Known rows, with every step that occurs:
A-R-Z-G-H: [-44  36 -66 -31 -34  21  -8 -45  17  12  11  -7 -12 -49  22  73  17  34
 -37 -40  57]
E-A-R-U-M-G: [ 27  40 -23 -41 -17  -3  26  -4 -39  41  13  44   6  10 -10 -24  14 -12
 -30  24  14]
A-R-Z-G: [-23  25 -71 -33 -10  -7  10 -16  -8  39  19  -1  -8 -25  13  23  26  -9
 -62 -40  45]
E-A-R-Z: [-25  10 -26 -10 -28   8  28  18  -5  53   5  14 -39  -9   4 -42   2  -1
 -38   2  51]
L-P-E-A-R: [-23 -30  48  40  23 -10  20  51  16  20  11  22 -21 -32  13 -66  -6  -9
   5  -1 -26]
E-A-R-U-M: [  1  13 -11  18 -31   4   2  -2 -21  66  23  11 -22  15 -29 -60  30 -13
 -17  35  17]
A-R: [-46 -45 -10  15   3 -18  -8 -30 -37  -2  -8   2  -3   9  -3 -97  23 -28
 -22 -10  20]
P-E-A-R: [-25   2  23  76  20  -1   3  17  19 -11  20  22  22  -9  12 -77  10 -37
 -10  11 -27]
Z-R-U-M-G-L-P: [ 38 -16  10   5  24 -31 -41 -12 -27  12   7 -47  10  58  -6  77 -14  29
  40  -2 -29]
M-G-L-P-H: [ 19 -50  48  -9 -11  -5  -4 -38  23 -87 -50   1  32  19  43  28 -57  -7
  41 -50 -29]
U-M-G-L-P-E-A: [ 34  -5  53  18  29  10  -7  35   2 -67 -29   8  33  24 -42  52 -46  30
  83  35 -52]
M-G-H: [  9 -11 -10 -63  -8   6 -24 -56 -20 -77 -34 -18  37  15  32   4   3  15
  18 -23  38]
L-P-E-A-R-Z: [-25   3  13  20  14  12  37  57  25  76  27  22 -43 -40   4 -22 -16   7
 -20 -13  -9]
L-P-E-A: [ 35 -39  62  23  22 -16   7  45  24  -9  -5 -15 -10   6  21 -59  -8  -6
  44  -6 -23]
Z-R-A: [  2 -41 -24  32  36 -50 -55 -13 -12   8  -4 -61  50  -2  55 -29  10  -1
   5 -54  13]
A-R-U: [ -9 -11 -17   4  -2  -7  -3 -35 -11  38  28  -3 -19  21  21 -98  35 -55
 -63 -14  23]
A-R-Z-G-M: [-48  28 -66 -24 -41   0  10 -19  10  24   1 -30 -34 -29   1  74  25  10
 -34   1  15]
E-A: [ 25 -28  18 -11 -22 -24  -6  16  -9 -34 -24 -29  -7  31  24 -78   9 -21
  25   8  32]
G-L: [ -4 -51  18  28   3  -5 -50 -35  -3 -87 -40 -53  11  62  -6 -46  -1 -23
  27  21  10]
M-U: [ 48 -49  17 -41  30  -5   7 -16 -49 -44 -30 -38   7  56  11 -87  14 -23
 -10 -21  24]
U-M: [  5 -54  -3  15 -11 -16 -45 -36 -64 -15 -26 -42  22  58 -51 -71  21   5
  64   8  12]
E-A-R-Z-G-L: [-21  53 -42  -4 -28  12   9  18  41 -13  -5   4 -18 -26  13  83  -4   3
 -40  20  33]
M-G: [ 29 -21  -6 -67  13 -32   2 -28 -49 -56 -30 -12  36  46  28 -49   9 -29
   2 -21  25]
U-M-G-H: [  4 -12 -17 -43 -24  14 -34 -64 -48 -56 -39 -12  42  26 -30  25   4  47
  62  -2  24]

Rows:
[ 12  63   9  63  28  32  -7 -10  20 -20  30  36  55  24 -23  37 -14 -30
  -8  52 -51] => P-E-A-R-U-M-G-L
[ 11  19  20 -38 -14  10  16  25 -11  22  -8  41 -36  -7 -26  42 -20  27
  -7  47  -3] => E-A-R-U-M-G-L-P
[  0  52 -30 -36 -43  34   4 -30 -10  18  12  41   3 -22  -5  32   9  30
 -16  23  27] => E-A-R-U-M-G-H
[ 25 -25 -15 -49   5 -22 -17 -32 -80 -39 -29 -12  44  55 -33 -31   8  -4
  44   0  10] => U-M-G
[-24  44  -6   5 -19  11  42  57  62  43  24   2 -52 -82  15 104  -2  31
 -13  10 -34] => L-P-E-A-R-Z-G-M
[-17  -1  42  31  33  13   5  40   2 -27 -23  49  24 -20 -51  50 -38  25
  43  45 -58] => U-M-G-L-P-E-A-R
[-24 -19   9   5 -15 -20  11  14  -8   1 -16  13 -18  -5  12 -90  14 -16
 -17  20  24] => E-A-R
[ 49  22 -35 -71 -17  16  31 -13  -3 -22 -16 -64 -18  23  12  85  18  15
 -25  -7  24] => R-Z-G-M-U
[ 16 -62  43  28  39 -19 -16   2   1 -19  -1 -36  -1  18   8 -69  -1 -15
  40 -29 -29] => L-P-E
[ -4  37  -8 -12   8   2  50  61  48  61  32  23 -30 -72  22  55  -5  11
 -30 -27  -4] => L-P-E-A-R-Z-G
[-26  19   3   9 -52  22  30  26  86  17  -9  19 -26 -74  36 108 -51  23
 -12 -40  -4] => E-A-R-Z-G-L-P-H
[ 29  19 -50 -57 -18 -17  -4 -20  -5   1   6 -46   0  20  14  26  22  -9
 -14 -42  51] => R-Z-G
[ 31  35  21  -7  25   4  32  30  -5  65  40  56  -1 -18 -18  -2  -6  -1
  -7   8 -41] => L-P-E-A-R-U-M-G
[-14   7  33  42  17  -6   1  54  63 -45   1  15  -3 -58  16  61 -12   7
   9  17 -44] => Z-G-L-P-E-A-R
[-38  -2 -31 -34  -8   4   8  12  18  20 -11  -7 -51 -34  -3  85  -8  33
 -30 -21  31] => A-R-Z-G-L-P
[  0  11  22  33  49  22 -13 -20  -5   4  22  33  20  13 -43  37 -20  -6
  -4  16 -62] => A-R-U-M-G-L-P-E
[ -6   4  50  93  14  34 -14  27  31  32  29  14 -17  -3 -44  11 -20   4
  18  50 -56] => G-L-P-E-A-R-U-M
[  1  32  10  89  14  19  -7  -5   3  51  56  18  18  11 -27 -58  25 -33
  -5  28 -37] => P-E-A-R-U-M
